In the rows, 128 means zero.
Known rows, with every step that occurs:
dukiz-rotopa: [ 86 103  81  79 132 161 138 120 125 154  97  97 119 126 162 106 136 161
 130 136 143 137 121 118  96  90 146 111 165 160 143 144 184  89 153 146
 115 130  95 125 121 118 166 121 134 113 117 132  81  87 143 109 107 140
 125 136 110 122  90 125 130  97 132 168 106  85 113]
duvan-vonopa: [ 91  97  81 117 145 125 134  98 157 156 118  91  78 139 175 111 129 159
 112 150 136 161 139 109  99 107 121 130 145 169 150 151 178 139 142 143
 114 126 123 119 122 151 167 107 158 143 118 147 126 112 143 122  90 181
 129 130 106 150  95 122 128 111 133 138  95  52 123]
bepok-giki: [129 126  81  98  96 150 127  97 148 149 105  90  98 147 174  92 153 151
 114 138  86 180 169 125 123  91 159 129 160 148 178 162 168 112 182 123
  94 123 116 120 109 137 196 114 159 122 100 152  74 110 126 131  82 153
 109 129 124 145  88 115 150  94 129 131 119  92 116]
giki-vonopa-dukiz: [ 96 125  86 130 144 142 119 123 149 142 128 118  79 130 165 113 120 179
 118 113 113 158 143 129 140  85 118 135 153 172 136 127 210 134 117  88
  93  82 106 112 139 135 162 103 210 132 127 138  70 106 159 121 104 183
 117 104 115 136 121  92 163  89 156 117 100  92  72]
rotopa-dukiz-vonopa: [ 97 114  93 114 154 164 118  96 108 146 105  99  82 134 142 100 105 170
 117 127 148 177 117 107 102  82 115 138 123 164 164 150 192 122 118 125
 124 113 109 113  87 159 163 135 159 139 123 160  94 105 142 131  91 171
 138 138 118 161 116 110 144 132 121 142 118  65 126]
bepok-vonopa-duvan: [128 133  83  77 126 179 117 110 121 141 113 101  92 132 172 114 102 160
  93 141  95 168 136 144 128 108 107 162 154 171 151 138 159 147 143 127
 100  84 101 129 132 114 185 101 197 110 136 138  75 106 130 110  81 167
 117 118 127 146  83 128 172 105 133 105  87  95 131]
vataka-vonopa: [117 120  86 119 112 154 125 117 150 138 132 129  85 122 148 112 151 125
 114 138 123 162 140 136 112  87 138 128 141 144 157 155 150 129 161 118
 116 128 105 121 126 132 176 105 150 125 137 118  77 102 155 122  68 158
  96 122 120 155  96 112 119 114 121 173 116  78 126]
dukiz-vonopa: [ 87  98  95 121 155 149 127  94 140 137  99  70  93 125 161 112 120 152
 103 122 140 161 128  98  93  91 124 137 147 156 156 144 180 121 155 131
 109 113 132 125 103 160 167 106 147 144 119 164  98 109 146 126  93 180
 116 132 110 133 102 125 129 117 129 149 100  61 120]
rotopa-dukiz-vonopa-giki-bepok: [153 114  75 150 147 167 103  83  96 135 107  77  77 151 144  95  98 174
 109  97 126 167 155  81  98  85 153 169  88 136 193 166 166 150 116 107
 128 118 146 124  58 127 195 117 144 150  90 178  59 121 160 163 100 229
 130 121 110 140 103 107 177  88 146 130  97  77  94]
nomat-duvan: [112 116  96  96 128 156 139  88 146 156 114  97  74 131 156 123 162 152
 129 123 134 153 132 141 159 103 135 138 136 158 163 146 151 136 163 133
 110 130 118 148 115 129 169 107 135 124  98 160  76 117 115 120 105 159
 127 144 133 148 106 108 137 112 134 145 104  67 129]
vonopa-vataka: [111 111  82 104 106 166 129  80 142 122 106 102  71 126 159 111 144 168
 121 125 136 135 109 105 120  90 130 121 155 156 159 138 186 117 194 133
  99 122 100 117 142 136 165 128 136 122 134 142 112  86 160 134 112 152
 121 124 121 129  86 117 102  95 147 137 104  60 155]
duvan-vonopa-nomat-dukiz: [ 80 105  90 130 176 129 111 115 177 173 134 129  57 133 136 121 109 147
 113 159 138 184 140 133 112 104 130 125 167 184 161 153 224 145 126 142
 131 104 111 111 105 163 169 132 203 160 112 172 105 112 138 148 101 202
 138 134 128 142 113  90  85 126 115 142 103   4 126]
vataka-vonopa-dukiz: [105 126  98 127 146 134 105 138 161 132 143 157  84 125 142 100 153 136
 102 142 116 178 144 145 136  89 136 136 147 145 158 150 172 131 139  92
 108 105 109 132 130 126 183 100 184 124 151 116  71  98 159 128  76 171
  96 120 134 160 134 112 127 120 126 165 113  80 103]
giki-bepok: [148 118  74 113 122 147 127  88 145 134 139  94  88 135 180  92 137 171
 130 122 105 164 155 120 130  87 154 136 127 139 177 163 167 150 174 143
 113 141 142 141  90 113 194 103 139 136 102 130  67 118 149 140 101 171
 111 133  99 143 102 102 147  89 143 138 103  81 126]
giki-dukiz-rotopa: [ 74 109  79  94 152 161 107 150 125 133 107 107 116 123 169 114 132 170
 131 138 132 136 134 118 108  72 137 142 186 172 128 141 199  75 123 117
 110 120  93 134 137 112 176 104 180 132 125 143  69  90 130 122 119 139
 141 127 111 106  97 113 149 114 147 164  92  97  80]
nomat-dukiz: [ 98  97  97 106 118 152 128 108 145 143 112  95 100 128 140 107 141 138
 131 140 134 165 147 138 122  87 151 125 152 159 166 142 188 113 168 127
 104 123  86 110  86 137 180 117 159 117 107 168  86  96 118 142 105 164
 131 127 141 144 113 113 116 112 116 149 117  55 138]
vataka-vonopa-duvan-dukiz: [128 110  83 121 120 186  98 123 112 160 156 126  88 128 128 132 115 120
 110 159 112 168 143 118 109  99 109 167 146 172 175 144 130 130 157 135
 126  91  82 137 132 115 186  99 137 106 147 132  72 121 117 136  60 185
 120 118 148 139 107 121 122 151 117 147  96  64 130]
vonopa-poza: [112 109 106 106 110 145 144 116 147 169 121 103  85 109 179 101 146 147
 100 170 102 166 157 129 135 113 149 104 130 139 140 146 192 135 164 127
  98 171 118 122 110 144 186 114 161 132 124 140  97 100 151 105 109 133
 115 146 107 129 127 134 133 107 132 135  91  97 140]
giki-dukiz-vonopa-duvan: [ 74 112  93 118 180 170  81 124 122 123 121  81  85 126 165 121 105 169
  97 132 111 175 140  91  98  83 100 192 170 184 149 144 178 125 124 109
  94  82 121 155 110 140 181  87 205 153 151 176  75 102 108 134 104 180
 142 121 121 118 105 132 170 155 137 132  75  77 103]
giki-dukiz: [103 109  84 108 131 152 105 132 147 119 131 100  87 135 169 120 141 168
 128 135 106 159 155 120 134  76 130 151 166 167 139 150 194 110 141 107
  88 123 101 133 123 120 188  92 190 141 131 150  82 102 124 132 115 154
 141 125 123 119 103 103 153 122 155 149 101  88  96]
giki-bepok-vonopa-duvan-dukiz-rotopa: [143 128  63  90 140 196 111 118  68 159 123  83 127 137 163 115  57 175
 114 135 126 153 152 125 102  88 127 172 140 196 184 136 163 125 124 159
 143  69 100 135 130  73 186 105 160 107 102 138  49 136 130 129  96 197
 124 121 115 129  83 116 152  91 137 102  78  88  90]
rotopa-dukiz-vonopa-duvan: [109 123  89  95 168 186  98  96  99 153 122 111  85 128 134  99  88 176
 109 138 126 193 111 105  97  97  92 166 129 169 171 160 180 140 116 133
 114  95 106 141  86 154 175 133 175 124 144 163  92 103 119 130  83 174
 150 139 124 151 115 123 173 157 117 122 103  69 132]
bepok-giki-dukiz-rotopa: [ 88 130  73 102 129 160 103 136 119 132  99  90 129 143 176 101 140 174
 129 139 103 158 166 117 106  67 162 142 190 171 156 155 195  69 141 117
  95 110 101 126 125 117 181 105 189 128 105 152  54  94 118 124 108 140
 130 122 119 115  85 114 150 105 138 146 109 115  60]
rotopa-dukiz-vonopa-giki: [124 100  92 131 142 173 108  99  99 134  90  88  76 151 134 107 111 163
 110 109 129 165 135  87  85  91 138 155 116 150 166 161 168 124 114  94
 117 112 113 109  82 143 181 124 153 134 112 183  82 112 150 146  95 212
 131 111 129 133 112 116 165 107 134 139 108  72 101]
vataka-vonopa-giki-bepok: [172 116  73 166  99 155 104 105 134 121 140 114  79 147 151 110 158 130
 106 105 109 145 174 106 106  90 173 155 107 115 185 168 120 154 163 105
 115 131 138 124 100  97 205  92 132 140 104 136  34 119 168 155  73 221
  88  94 120 139  93 112 148  73 144 164 101 100 103]
giki-vonopa-rotopa-dukiz: [ 94 126  73  94 138 152 122 115 109 145 104 143 109 120 154  98  99 186
 134 101 141 157 107 142 144  65 131 119  92 184 134 134 217 129  71 103
 104 111  78  97 124 147 156 123 194 123 119 127  91 113 165 115 109 144
 130 100 100 162 129  85 154 108 141 137 118 104  71]
bepok-vonopa: [125 133  85  93 113 155 137 109 125 129  95  88  92 132 179 111 112 158
 104 127 111 166 147 147 119  97 136 136 146 163 149 134 179 130 140 121
 110 103 112 108 136 120 179 102 182 123 116 133  89 107 150 112  82 164
 102 122 117 147  82 112 146  88 133 118 107  90 112]
nomat-duvan-vonopa: [ 89 107  88 116 151 138 140  87 155 160 120  90  60 139 159 130 139 158
 112 144 151 155 133 126 138 112 127 149 137 180 162 154 159 153 134 155
 120 124 129 140 130 150 149 107 145 144  98 177 119 114 120 116 100 183
 136 137 117 157  99 115 130 129 141 135  88  36 118]

Rows:
[ 65 125  82 119 158 159 120 141 128 149 105 127 110 126 156 113 111 185
 121 113 135 138 132 127 119  77 127 124 175 182 125 117 220 102  99 104
 114  81  96 120 146 125 154 113 198 128 116 133  65  91 163 108 115 165
 124 101 106 126 117 106 155  79 148 136  91 102  58] : giki-vonopa-dukiz-rotopa
[160 145  62  98 132 178 112  96 113 135 131  94  94 134 176  99  98 173
 102 122  93 176 153 146 136  98 128 175 126 163 176 151 153 172 147 139
 106  89 132 140 105 100 195  95 187 127 112 135  53 120 140 125  87 188
 108 117 105 150  78 115 177  94 135  91  84 105 124] : giki-bepok-vonopa-duvan
[125 139  66 131  86 152 132  92 142 153 100  78  95 135 183 114 126 160
 114 108  89 163 166 121 124  84 141 135 155 164 156 144 177 126 149 116
  88  97 111  93 132 149 176 108 177 144  90 162  67 118 136 118  89 175
 107  93 105 139  86  93 160  80 137 114 117 115  83] : bepok-giki-vonopa
[ 53 102  85 117 193 147 113 132 159 177 111 131  87 131 134 119 101 157
 122 162 166 156 126 131  83  96 143 114 189 193 158 143 236 111 114 155
 146 102  96 112 110 151 155 139 185 152 108 161  97 103 142 136 108 185
 141 139 125 130 106 105  84 114 110 165  92  11 112] : duvan-vonopa-nomat-dukiz-rotopa
[ 75 111  92  84 168 151 116 140 140 146 116 132 115 135 143  91 136 175
 124 141 133 155 127 136 112  93 139 123 177 166 140 141 212  93 130 115
 114 104  99 145 125 114 173 122 170 111 127 129  67  88 148 119 111 153
 121 133 118 130 119 125 145  97 139 155 104  82  90] : vonopa-dukiz-rotopa
[141 146  61  81 152 150 115 104  92 129 107 139 111 127 167  76  82 196
 125 101 131 186 131 171 153  62 157 139  62 175 167 148 204 156  84 116
 129 110 114 117  96 103 180 112 200 120 100 113  75 121 172 127  99 156
 109 118 103 186 118  89 157  91 143 123 112 110  75] : giki-bepok-vonopa-rotopa-dukiz
[ 68  96  88  92 139 157 128 129 126 159  92  92 122 127 137 105 128 151
 140 141 158 140 126 131 100  76 161 111 172 162 157 133 199  83 153 139
 120 118  72 111 100 133 168 131 146 104  90 158  74  89 124 134 109 152
 130 131 134 132 105 123 104 106 119 167 109  70 120] : nomat-dukiz-rotopa
[ 81 107  88 118 176 120 116 116 170 144 142 119  76 141 160 100 129 170
 114 150 129 180 144 123 116 108 120 145 150 179 145 147 205 138 117 122
 106 103 119 136 125 145 173 107 191 138 140 149 115 103 150 128  97 198
 130 126 119 158 120 124 139 119 144 133  90  45  90] : duvan-vonopa-dukiz
[100 119 113 120 152 160 133 104 107 174 103 110  74 108 154  94 106 167
  99 157 132 185 137 120 116  95 133 123 100 145 160 151 206 134 113 118
 115 150 118 115  82 174 170 136 171 148 125 164 108 105 150 120 101 151
 138 154 107 148 148 131 139 137 119 134 100  86 130] : rotopa-dukiz-vonopa-poza
[ 89 101  94 140 144 174 126  62 100 143  99  63  61 125 133 149 115 156
 111 110 184 131 106  83 118  90 117 165 137 194 190 122 163 111 160 147
 137  89 110 131 140 146 135 119 112 138  99 204 115 127 119 139 118 204
 140 132 142 134 102 109  71 124 143 127  96   8 121] : nomat-duvan-dukiz-vonopa-vataka
[139 106  87 146  99 151 112 119 141 127 117 116  73 142 146 120 156 111
 102 127 113 144 158 112  97  98 154 146 134 127 160 156 121 128 160  94
 108 127 110 112 118 113 194  93 137 126 127 139  66 110 156 133  64 202
  93  93 133 127  92 122 135  92 131 177 105  94 103] : vataka-vonopa-giki
[ 92 104  80 143 126 168  86 155 117 117 100 115 101 143 148 133 148 134
 110 127 128 119 158 101  86  77 152 160 172 156 144 147 154  83 111  79
 116 116  95 116 145  94 184  81 165 134 130 137  43  94 156 130  89 179
 111  93 133 108  88 121 140 105 144 199  86 117  56] : vataka-vonopa-giki-dukiz-rotopa
[ 67  87  93 100 174 133 121 105 138 134  81 100 114 117 163 102 121 150
 100 113 151 160 104 102 107  80 140 129 118 179 137 138 185 115 126 122
 103 109 130 127 101 155 155 102 160 138 121 146 103 116 167 120 109 162
 109 110 104 140 125 141 115 113 130 168 101  68  93] : dukiz-vonopa-rotopa
[ 96 100 101 134 177 157 111 112 127 169 129 109  63 129 138 132  80 149
 103 136 128 174 136  95  89  98 121 137 164 197 172 146 199 118 132 135
 147  86 129 120 118 146 167 118 158 155 134 166  79 147 146 151 104 212
 129 146 125 111 103  91  89 122 134 138 105  14 106] : duvan-dukiz-vonopa-nomat
[ 57 110  86 106 195 129 123 137 147 154 117 118 102 140 158  96 120 179
 114 158 155 164 127 122  92 100 126 129 173 184 140 140 215 106 100 128
 128 103 110 142 135 133 153 116 185 133 131 139 107  87 150 114 102 179
 135 126 107 151 114 131 133 108 138 155  87  52  76] : duvan-vonopa-dukiz-rotopa
[ 73  91 106 132 154 148 122 104 136 139  91  65  95 125 138 115 117 134
 110 124 149 166 132 103  92  85 146 137 147 164 176 133 192 113 153 125
 114 104 110 113  76 173 164 120 160 141 100 191  96  98 130 146  96 192
 129 127 130 147 116 129 102 123 112 153 114  41 131] : nomat-dukiz-vonopa
[107 110  82  62 152 145 115 117 121 139 110 158 111 126 139  82 119 175
 139 126 139 182 103 146 142  75 143 118  97 170 143 151 210 119 104 118
 108 129  86 121 104 131 174 123 167 110 130 116  97 112 154 125 102 130
 131 124 112 164 134 109 145 123 129 154 122  91  99] : vonopa-rotopa-dukiz
[105 105  74 101 129 194  99 148  94 172 138 133 117 125 118 131 109 132
 112 163 138 141 126 114  80  91 120 158 165 184 172 141 140  98 142 145
 142  87  70 135 145 103 173 108 126  92 138 125  65 111 117 123  71 170
 125 123 137 131  96 130 115 142 112 168  94  70 110] : vataka-vonopa-duvan-dukiz-rotopa
[119 135  87 128 144 153 105 137 164 154 140 181  60 126 139 131 143 129
 102 143 108 180 133 146 126  98 128 124 160 152 162 164 175 144 154 120
 132 117 118 119 131 133 182 121 179 151 157 112  60 115 171 127  71 173
  92 130 131 140 104  89 104 125 117 174 117  62 129] : vataka-vonopa-nomat
[ 77 125  89 116 157 155 107 156 137 147 128 157 108 127 136 106 139 137
 116 138 140 159 128 143 109  78 137 126 169 155 144 141 187 100 122 100
 133 104  96 137 143 119 173 113 167 113 142 103  64  84 158 121  83 152
  95 119 124 150 127 121 123 111 121 187 105  85  83] : vataka-vonopa-dukiz-rotopa
[116 132  79 111 113 145 100 117 146 121 115  87  93 145 184 104 147 159
 124 138  74 180 182 120 138  75 152 154 172 167 162 160 184  96 157 100
  81 110 111 118 117 123 200  87 196 138 113 161  61 106 112 130  99 156
 129 123 129 127  91 102 169 111 142 126 111 109  76] : bepok-giki-dukiz
[ 48  91  93 107 190 128  98 133 133 111  90  99 113 115 171 110 114 165
 106 111 143 165 123 101 112  64 139 157 131 194 131 132 208 105  96  91
  91 103 128 135 108 143 166  82 202 158 134 156  91 114 150 126 125 155
 129 103 105 133 126 123 129 131 152 170  94  79  55] : giki-dukiz-vonopa-rotopa
[105 123  76 111 122 178 115 114 128 153 128  94  86 126 164 131 109 170
 107 125 104 146 132 109 125  98  97 158 155 172 142 131 167 154 143 124
  88  85  98 123 135 133 178 101 185 126 130 146  70 111 127 117  89 175
 127 104 110 127  90 112 178 113 144 112  88  99 121] : giki-vonopa-duvan
[ 77 114 101 116 188 127 123 101 162 156 133 122  66 139 152 116 141 163
 114 141 148 177 144 138 155 114 116 159 145 180 158 144 183 157 111 124
 121 100 126 158 132 146 154  98 186 143 114 170 102 108 122 125 104 202
 135 135 134 168 128 118 139 123 149 130  84  34  95] : nomat-duvan-vonopa-dukiz
[142  98  76 163 138 153 114  77 123 128 104  49  81 148 164 103 122 150
 101  91 123 153 162  69  86  97 165 166 108 137 180 161 145 143 154 111
 113 118 166 128  70 123 194  92 132 157  86 180  56 126 165 154 107 237
 113 107 108 122  93 126 161  70 150 138  88  73  97] : dukiz-vonopa-giki-bepok
